What can hang from each mark
J_241: J_8 J_49 J_352 J_406 J_565 J_658
J_49: J_241
J_701: J_272
J_103: J_565
J_352: J_241
J_8: J_241 J_565
J_936: J_701
J_20: J_272 J_704
J_658: J_241
J_272: J_20 J_49 J_701
J_406: J_241
J_704: J_20
J_565: J_8 J_241

Each row was made from one small tree. The marks that hang from a mark follow it in brackets, in the order of their numbers. Every link used is in the known rows. Write each row's tree.
Known rows
J_936(J_701(J_272(J_20 J_49(J_241(J_406))))): [  6   2  29  20  11 -12  -7  -7   2  11  -2  -6  11 -11 -10  -1   2  -3
   2  -9   9 -15  25  -2  -5   2  11  -1   5  -3 -14 -38  23 -23   5  -9
  -3   0   6 -30 -12   2 -15  -4   6   2  31  -6  -3]
J_658(J_241(J_8(J_565) J_49 J_352 J_406)): [  3  10   9 -13 -10   0  -4  -1 -20 -27  -1  17   5   7  -8   0 -15  27
   1   2   7   2   3   2   7 -15  -5   1  32  10  -5  22 -18   6 -16   0
   3  -5  -7 -10  12  13 -19   9  -4  19 -22   6   1]
J_658(J_241(J_49 J_352 J_406 J_565)): [ 17  13   7  26 -14   5 -12  -9 -13  -8   0   5   7  10  -8  -4 -18  11
   4   4   7  -8   0   2   5   3  -4   0  35  16  -9   9   3   3 -10   2
  -5  -5   0   4  16   6 -11   3   2   6 -19   0   4]
J_936(J_701(J_272(J_20))): [ -6 -13   8   3  -3  -4  -6 -10  -5  16  -4  -6   7  -8  -5   8  13  -6
  -5 -12  -6  -7  30   2  -5  12   1   1  -8   2  -3 -26  -3  -9   3  -9
  -6  -1   8   2 -10  -3   7  -9   4  -3  38  -4  -7]
J_20(J_272(J_49) J_704): [-14  -7 -11  23   4  -3 -10  11  10   7  -6 -11   1  -7  11  -5   7 -20
   9 -22  -5   3 -30   0  -4   6   1  -3 -14  -7   1 -16  -1 -15  -3  -2
  13   8  -2 -14  -3   9  15  -4   1  -2  24   5   1]
J_103(J_565): [-18  -3 -16 -14  -3  11  13   1  -1   2  -9   8  -8  -2  13  12  -2 -11
 -10  -6  -9  -1 -15  -2  -8   4   0  -5 -20  -2  12 -18 -14  11   1   9
   5  -1   4 -13  -6 -13  12  -5   4   9   5   5   1]
J_8(J_241(J_352 J_406 J_565 J_658)): [  8   5   3 -22 -15   8  -5  -8   8 -32  11  -6   8   9  -7   2  -6  23
  -1  22  11   1   3  -4   6   3   0   9  -8  -5  -8  12   3  14   0   0
  -7  -6  -7  -2   6  13  -1   4  -3   4 -36  15 -17]
J_49(J_241(J_8 J_406)): [  0   2   5 -19  -2  -4  22   1   9  -5 -10   2  11   3  -3   6  -7  -1
 -10   7  13   2  10   4  -1 -11   5  -2  -4   8   4   3  -6   8   0   3
   7  -5   2 -34 -13  -1  -9   5  -4  -2  -8  -9  17]
J_241(J_8 J_49 J_352 J_406 J_565 J_658): [ 24  10   4  -1 -12   4  -8  -5  -9 -26   8   3 -13  13 -11   1  -8  24
  10  30  13   0  18   8  16 -16  -3   7  16  18  -1  56   9   5  -4   1
 -10  -6 -12  15   9  26  -3   7 -11   0 -75   1  -4]
J_241(J_406): [-11  -1  -6  -4  -3   3  13  -6  -1  -3  -8   9  11   1   3   7   5  -8
  -9   2   0  -3  -8   2  -4   8  10   2 -10   0   0  -1 -14  12  -2   2
   5 -10   1 -13  -8   7   7   0  -8  -6   7  -7   5]
J_936(J_701(J_272(J_20(J_704) J_49))): [ -4  -7   7   0   9 -12 -14   2  -3  18  -7 -15   4 -15   4   0  10 -10
  15 -15  -4 -13   9   0  -4  10   5   0   0  -5  -8 -27  15 -25   2 -10
   6   0   3 -17  -8   1   9  -6   8   1  25   3 -10]
J_704(J_20(J_272)): [-22 -15 -15 -23  -8  -2  -4  -2  -1  12   3 -16  -1   0   8  -4  13 -13
 -12 -21   0   4   2   2  -7  13  -3  -2  -8   4   6  -8  -7  12  -4  -2
  -6  18   4  25  -1  -4  19  -5  -4  -9  33  -1  -6]
J_701(J_272(J_20(J_704) J_49(J_241(J_658)))): [  3   0  19  31  16  -5  -6   7   2  18   1 -10   0  -9  -3  -8   6 -17
  15   9  -7  -6   6  -5   0  30   7   1   1 -14  -1 -23  23 -26  14  -6
   9  -5   6 -25  -8  -6  -2  -4   5  -3   6   9  -3]
J_936(J_701(J_272(J_20(J_704)))): [ -8 -11   1 -11  -3 -12  -3   1  -2  16 -10 -14  16 -12   0   8  14 -10
   6 -14  -7  -8  18   6  -7  15  -3   3  -8   0  -6 -20   7 -16   0  -7
   6  -2   6 -16 -13   0  17  -8   1  -8  28   2  -5]
J_20(J_272(J_49(J_241(J_8))) J_704): [ -4  -3   1   3   5 -10  -2  17  17   7  -7 -18   2  -6   5  -5  -2 -14
   7 -18   5  10 -13   3  -1 -11  -3  -7  -7   0   3 -11   9 -17  -2  -1
  17  11   1 -35  -9   2  -3   2   6   1   6   3  14]
J_406(J_241(J_8 J_49 J_565 J_658)): [ 33  10  -3 -32  -6  -1  -2  -5  -6 -16   0  -2 -26   7  -6   5  -4   5
  -4  15  -1   8   5   2   8 -15 -23  -1  18   4   2  42  11   4   2   8
 -13  -8  -2  32   8   5   0   0 -16  -1 -42  -3  -9]
J_20(J_272(J_49(J_241) J_701) J_704): [-10  -3   0  49   9  -9  -5  27  19  34  -4 -12   4  -7  10  -7   0 -18
   8 -19  -5   5 -33  -2  -6  -9  -3  -5 -22 -15  -6 -24   7 -16  -1   2
  14  19   0 -29  -9 -15   0   2   7  -3  23   2  11]
J_352(J_241): [ -4  -7 -15  -1   2   9   9  -7   9   0  -5   5   2   0   5   0   8  -6
  -2  -5  -1  -1  -9  -7  -9  11   4  -9 -32  -8   8 -20 -21  13   9   5
   2 -11   4   7 -10 -19  -7  -3   7  -7  23  -1   8]
J_936(J_701(J_272)): [ -6 -10   2   7   6   0  -3  -4  -6  18  -4   2  11  -5   0  17   7   0
 -17 -17  -2  -5  13   4  -6   1  -6   0 -17   8  -6 -24 -13   6  -1  -3
  -5  -9   5   7  -4   2   4  -6   5 -10  42   2  -6]
J_658(J_241(J_49 J_352 J_406 J_565(J_8))): [ 23  15   0  19 -20   3   5 -16 -13 -10   2   8  13  11  -4  -4 -20  15
   1   2  -4  -3   0   8   7  -7   2   3  45  21  -5  18   1   3 -11   3
   1  -1   0  15  14   4  -3   6  -1   2 -22  -7  23]
J_701(J_272(J_20)): [ -8 -12   9   0  -2   6   0 -14 -10  21  -5   3   1  -5  -6   0  13 -22
  -2   7 -13  -1  26   0  -5  25   9  -1   3   1   8 -19  -9  -8   7  -8
   1   2   8   2  -5  -1   7  -7   1  -2  31   4  -3]
J_8(J_565(J_241(J_49 J_352 J_658))): [ -5   6 -15   0   1   9   1  11   3 -23   8  23 -10   3  -5   1  -2  18
   2  16   5   3 -11  -6   3  -3  -9   6  -2  -4  18  16   9   5   0   3
 -15  -1  -3  28  26   5  -2  -3   6   3  -9   6 -12]
J_701(J_272(J_49)): [ -5  -5   9  23  19   7  -8  -6 -12  26   1  12  -8  -5   4   4   3 -13
  -4  -5  -8  -3  -1  -5  -3  10   9  -4   0   2   4 -24 -14  -3   5  -5
   5  -6   3   5   7   3   0  -4   9  -2  35  11  -7]
J_658(J_241(J_8 J_49 J_352 J_406 J_565)): [ 25  11  12   6 -20   1 -11  -8 -17 -14   0   1   0  12  -8   0 -18  20
   7  10  11  -3  13   8   8 -15  -6  -2  41  24  -5  26  -7   2 -12   0
  -2  -1  -3   1  11  14 -11   8  -2   9 -44  -1  10]
J_241(J_8(J_565)): [ -8  -9 -11 -53  -2   2  21   3   0 -10  -5  16  -8  -1   6  11   3   2
  -8   2  -9   8   1  -2   1 -18  -4  -2 -11   1  17  -1 -25   7   0   1
   5   1  -1  -8  -1  -3   1   3   3  10  -6   8  -5]
J_704(J_20(J_272(J_49(J_241(J_658)) J_701))): [ -6  -4   4  39  16  -7 -18  16   5  25  15 -20 -10  -1   6 -13   9  -2
  -2 -12   4   3  -6  -6  -1   0  -4  -2 -16 -16  -8 -10   5   2   6  -1
  -9  24  -1  19  -6 -19   2   1   2  -5  11  -5  -9]
J_704(J_20): [-20 -10 -17 -44   3   1  11  -6  -2  13   1 -11  -3   1  12   1   8 -14
  -9  -9  -3  -4   4  -2  -6  17   0  -2  -4   4   9  -7 -14  21   1   4
  -3   2   3  23  -1 -18  16  -3  -1  -6  14  -5  -9]
J_406(J_241): [ -8   0  -9 -40  -1   2  10  -6   1   7 -13  -1  -2  -2   5   5   0 -13
 -18  -8  -9   5 -14  -1  -9  15  -9  -4  -1  -5   2  -4  -9  15  -3   6
  -4  -9   4  10  -1 -16   0  -5  -7  -1  32  -3   0]
J_20(J_272(J_49(J_241)) J_704): [ -9  -1  -4  25   8  -5  -2  16  21  14  -6 -15   7  -7   8  -7  -3 -22
   7 -23   1   3 -28  -3  -6   4  -1  -6 -12  -9   2 -32  14 -15   1   0
  14   9   3 -33  -7  -3   0  -4   8  -4  32   4  11]
J_704(J_20(J_272(J_49(J_241)))): [-14  -6  -1  -5  10  -5  -5   3  10  19   6 -21  -3  -4   8 -13   1 -18
  -6 -24   8   0  -5  -7  -6   8   0  -8   2  -1   3 -34  13   0   2  -1
  -3  20   6   5   0 -15  -1  -4   7  -1  38  -2  -3]
J_701(J_272): [-11  -9   3   8   7   8   5  -6  -9  23  -4  13   5  -1   0  10   6 -13
 -13  -1  -8   1  10   0  -5  14   3  -1  -8   8   6 -17 -17   6   3  -3
   3  -6   6   7   1   0   4  -5   3 -10  36   9  -2]
J_565(J_8 J_241(J_49 J_406 J_658)): [ 13  12 -16  38  -5   0  16   0  -1 -26   2  18   5   3  -6   3   2  10
  -2  16  -1   1  -9   6   2 -11   6   9   3   3   7  36  15   2   4   7
  -2  -6   2  35   8  21  16   1 -15 -20 -11 -23  20]
J_241(J_49 J_352 J_406 J_658): [ -6   9  -1  25   0   8 -11  -4  -8 -17   4   9   0   8  -9  -1  -1  14
   5  18  11  -4  -1   4   8  13   1   9   4   3  -8  40   1  16  -5   1
  -8 -21  -9  13   8  20  -2   1 -14  -3 -29  -5  -7]

Which tree is each row?
[ 21  11 -13 -46 -11   5  15 -15  -1   1  -3   2  -8   5   0  -3 -20   3
  -5   6 -12   7  -6   6   4  -8 -12   0  38  16   1  29  17   8  -8   7
 -11  -1  -1  40  23 -10  -2  -1  -3   1 -11  -4  12] -> J_406(J_241(J_49 J_352 J_565(J_8)))
[-10   3  -7 -33  -2  13  -4  -4   2 -13   5   3   0   6  -4   0  -8   5
   1   5   7   0  -9  -5  -1   2 -10   0   5  -2   0   0  -3  20  -4   3
  -4 -16  -3  15  18  -1 -12  -2   3  11   8   7 -11] -> J_8(J_241(J_49 J_352))
[-15 -11  -6  16   6  -5 -18   8  -2  31   9 -13 -16  -2  13 -10  13  -9
  -1 -20  -4   2 -11  -3  -5  -7   2  -5  -9  -8  -4  -9  -9   1  -2  -3
  -4  30  -4  24   1 -12  16   2   2  -2  23  -2 -14] -> J_704(J_20(J_272(J_49 J_701)))
[ 11   4 -10  17  -1   4   0   8  -1 -17   2   9 -16   5  -6   7   7   9
   0  15   9   6   3   2   3 -17  -9   0   0   6  19  34  -2   3   6   4
  -8  -7   0  34   8  12   9  -2  -8 -12 -21 -14   4] -> J_565(J_241(J_8 J_49 J_658))
[  1   7   0 -22  -3   2   0   5 -10 -38   7  20  -9   8  -8   3  -3  30
   7  25   8   5   7   3  13 -18  -4   9   7   4  -3  52  -4  10  -7   1
  -7 -11 -15   4   9  26 -10   6 -12  11 -56   9 -14] -> J_241(J_8(J_565) J_49 J_352 J_406 J_658)
[  2  -5  12  38   7  -5  -8  16  11  24   2  -5 -10  -1   2  -3   1  -6
  -1 -12   1  11  -7   0  -1 -29  -3  -9 -12  -4   1 -11 -11 -13  -1  -2
   5  20  -1 -16 -12 -11 -11   5   7   5  10  -6  10] -> J_20(J_272(J_49(J_241(J_8)) J_701))
[ -6  -7   8   2   9  -4  -7  -3  -5  22  -6  -5  -3 -12   3  -5  11 -24
  18  -1 -14  -6   4  -3  -4  23  13  -2   6  -7   3 -23   8 -24   6  -8
  13   2   3 -17  -1   3  10  -4   4   3  19   9  -7] -> J_701(J_272(J_20(J_704) J_49))
[ 16   0  -7   4 -17   4  17 -14  -5   4   0   2  13   4   8   4 -10  -3
  -9 -11 -21   2  -5   3   0   1  -2  -3  19  11   8 -16 -20   1   1   5
   8   5  13  14  -1 -19  10   1   9  -4   9  -9  24] -> J_658(J_241(J_565(J_8)))
[-16 -10  -9 -10   5  -1 -14  -2   0  12   7 -15 -10  -3  11  -9  11 -15
  -3 -24   0   0  -7  -5  -4   9   3  -5   1   1   4 -16  -3   3  -1  -4
  -5  19   0  24   4  -1  14  -4   1  -3  30  -1 -13] -> J_704(J_20(J_272(J_49)))
[  0   1   8 -19 -11  -6  10  -1 -13 -24  -7  15  12   3   1   7  -4  14
  -7  -7  -5   4   4   0   1 -14   1  -2  10   2   1  -2 -33   3  -8   0
  10  -1   1 -25  -5   3  -6   8  -2  13  -5   4   2] -> J_658(J_241(J_8(J_565) J_406))
[ 18   9   1  -2 -10   4  21  -8  11 -13   6   0  16   8  -3   0 -17  14
  -6  21   2   0   7   6  10   0   8  10   8  13  -2  18  14   5   2   4
  -2   0  -1  -8  -2  -3  -4   6   2  -8 -39  -4  20] -> J_49(J_241(J_352 J_406 J_565(J_8) J_658))
[ -3   5   9 -29  -3  -1  14   8   6 -29   3  10   6   6  -7   3 -10  27
  -4  22  14   5  10   1   9 -11   1   7  -2   1   0  21  -1  10  -3   0
  -1  -5  -8 -30  -3   4 -20   9   2  11 -39  11  -2] -> J_49(J_241(J_8(J_565) J_352 J_406 J_658))
[ -5  -2   6  57   9  -1  -8  14  15  30   3  -1  -4  -3   4  -7   1 -15
  -3 -15  -2   5 -20  -5  -6 -14  -3  -7 -19 -13  -3 -32  -6  -8   2  -2
   3  19   2 -13  -8 -17  -7   0  10   1  36  -1   8] -> J_20(J_272(J_49(J_241) J_701))
[ -7   2  -9  19   2  15 -10  -3  -7  -6   8  10  -7   7  -3   0  -1   8
   5  11   4  -2  -2   1   8  15  -7   6   2   2   2  27  -9  17  -1   3
 -11 -19  -5  26  11   4   0  -4  -4  -1 -17  -3  -8] -> J_241(J_49 J_352 J_658)
[ -7   0   7  23   8 -14  -7  13   7  22   5 -17   0  -2   5 -12   4  -5
  -3 -15  10  -1  -8  -3  -6 -11   7  -4  -7  -8 -14 -14  13   0  -2  -2
  -1  30  -3  -7  -5  -8  -2   6  -2  -4  16  -3  -2] -> J_704(J_20(J_272(J_49(J_241(J_406)) J_701)))
[-16   1   0  11  -3   8  -4  -4  -3 -15   1   4  10   7  -3   3   3  15
  -3  12  11  -2   0   3   6  19   8  10  -7   1  -6  26 -13  16  -4   0
  -5 -15  -8  -1  -4  12   1   2  -7  -5 -22  -2  -7] -> J_241(J_352 J_406 J_658)
[  5  13 -12  23  -6   5   9  -2  -4 -26   5  15   6   8  -7  -1  -3  22
   0  20   7   2  -5   9   6  -7  10  11  15  11   5  49  14   6  -2   4
  -6  -4  -4  35  16  19   8   3  -9 -14 -19 -16  17] -> J_565(J_8 J_241(J_49 J_352 J_406 J_658))
[  0  -3  15   7  16 -14  -5   7   9  23  -6 -18  11 -15   1  -2   2 -15
  11 -14   0 -13  11  -1  -6  10   3  -3   0  -6  -8 -44  27 -28   6  -6
   7  -1   7 -35 -10 -12  -3  -6  13   1  32   1   0] -> J_936(J_701(J_272(J_20(J_704) J_49(J_241))))
[ -2   3  11  -5  -2   3   4   3   2 -16   1  -4   9   8  -8   3  -6  21
  -5  17  20   3  14   6   9   1   5   5  -1   9  -4  30  -5  12  -3   1
   0 -12  -6 -21 -10   4 -15   7  -4  -1 -41  -5   9] -> J_49(J_241(J_8 J_352 J_406 J_658))
[  2  -4  22  14  16  -6  -9  -5   5  23   0  -9   3 -13  -6   0   1 -11
   1 -13   3 -13  24  -5  -6   5   4  -4   3  -4  -5 -52  14 -20  10  -9
  -4  -1  10 -18  -8 -14 -14  -8  16   3  43  -5  -5] -> J_936(J_701(J_272(J_20 J_49(J_241))))
[  0  11  -5  -9  -9   8   6  -9  -5 -39  12   6  11  10  -7  -2  -7  25
   2  17   5   4  -4   2   8  -6   3  12  10  -1 -14  40   6  16  -4   4
  -3 -19  -9  24  11  20  -4   5 -15   1 -25  -4   2] -> J_565(J_8(J_241(J_49 J_352 J_406 J_658)))
[ 26  -1  23  10   9  -8  -5  -7  10  23   4 -12  -3 -10  -6  -1  -5  -9
   2  -5   3 -13  29  -6  -3  -3   0  -5   9   1  -1 -54  28 -28  11  -9
  -8   9  12 -17  -4 -14 -12  -6  21   3  21   3  -6] -> J_936(J_701(J_272(J_20 J_49(J_241(J_565)))))
[ -3  -8  15  13  11   4  -9 -13 -10  21  -1   5 -10  -9  -2  -4  11 -22
   4   3 -12  -6  17  -6  -3  19  15  -4   9  -4   6 -28  -3 -17   9 -11
   1   0   5   0   2   0   2  -6   8   5  30   5  -9] -> J_701(J_272(J_20 J_49))
[-15  -8 -12   0  -6  -6   8  10   6  24 -10  -7   4  -6  10  -2  13 -19
  16   5 -19  -2  -6   2  -5   9   4   0 -14 -16   1  -3  -6 -10   1   1
  10  10   0 -16 -14 -23  23   1  -4   0  -5  -6   4] -> J_272(J_20(J_704) J_701)
[ -7   2 -17 -25  -9  13  19  -5   2 -28   5   3   2   2   9  11  -3  10
 -11  -2 -14   8 -17  -3  -3  -2  -3   3 -21 -13   5  -1 -10  16   7  11
   6  -5   2   7  -6  -9  13  -1  -4   6  -9   3   3] -> J_103(J_565(J_8(J_241(J_658))))
[ 20  12  -4 -15  -4   7 -12  -7  -4  -9   2   0 -18   7  -7  -2 -14   7
  -2  15   0   2  -4   0   7  10 -20   3  20   2  -3  32  17  10  -3   6
 -20  -9  -4  38  19  -3  -5  -2  -7   2 -31   5 -13] -> J_406(J_241(J_49 J_352 J_565 J_658))
[  5   7  -2 -59   0   2  -4   3 -11 -25   1  11 -20   5  -7   1  -8  24
  -2  13  -1  12  -2   0   9 -12 -21   4  18   0  -1  45   4  13  -8   5
 -14 -10 -11  26  18   3 -14   3 -11  16 -32  11 -17] -> J_406(J_241(J_8(J_565) J_49 J_352 J_658))
[ -5   0   0  75  11  -7 -14  29  16  23   3 -13   2  -4   7  -6   4 -10
  11 -11  -3   5 -31  -2  -1   1  -7   0 -30 -23 -10  -9   8 -16   4   1
   8  12  -3 -19 -11  -9   4   2   1  -6   3   2   4] -> J_20(J_272(J_49(J_241(J_658)) J_701) J_704)
[ 18   0  -2 -33 -14  -3  15  -9   2 -12  -6  -1  -3   6  -1  10  -1   2
  -5  14   5   1  13   6   4 -21   6  -1  -2  15   7  19  -6   2  -2   2
   4   4  -2 -11  -6  13   6   7  -6  -3 -40   0   4] -> J_241(J_8 J_406 J_565)
[-12  -5  -7 -15   5  -3   2   0  10   7  -9  -9  -5 -10  11  -8   8 -24
  20  -2 -12  -8 -11  -4  -3  22  12  -3   2 -12   8 -19   5 -18   5  -2
  12   1   1 -20  -8  -9  15  -4   3   6   1  -3  -3] -> J_272(J_20(J_704) J_49)
[ 19   8  -4  -1  -2  -3   5   2  -2 -45   4  18 -11   5  -9  -1   3  23
   8  16   7   5   2  -5   5 -20  -3   0 -22 -10  -3  31   4   6   6   5
  -2 -13  -8  11  -2  16 -16   5 -14   3 -40   6  -6] -> J_352(J_241(J_8(J_565) J_49 J_406 J_658))
[  9  -3  -4 -41  -7  -4  19   0   5 -29  -5  15   1   2   0   3   3  15
   0   6   5   6   1  -5  -2 -21   8  -5 -28  -6   4   5 -14   6   2   3
   8  -1  -4 -14 -10   1 -13   8  -1   4 -15   9   4] -> J_352(J_241(J_8(J_565) J_406))
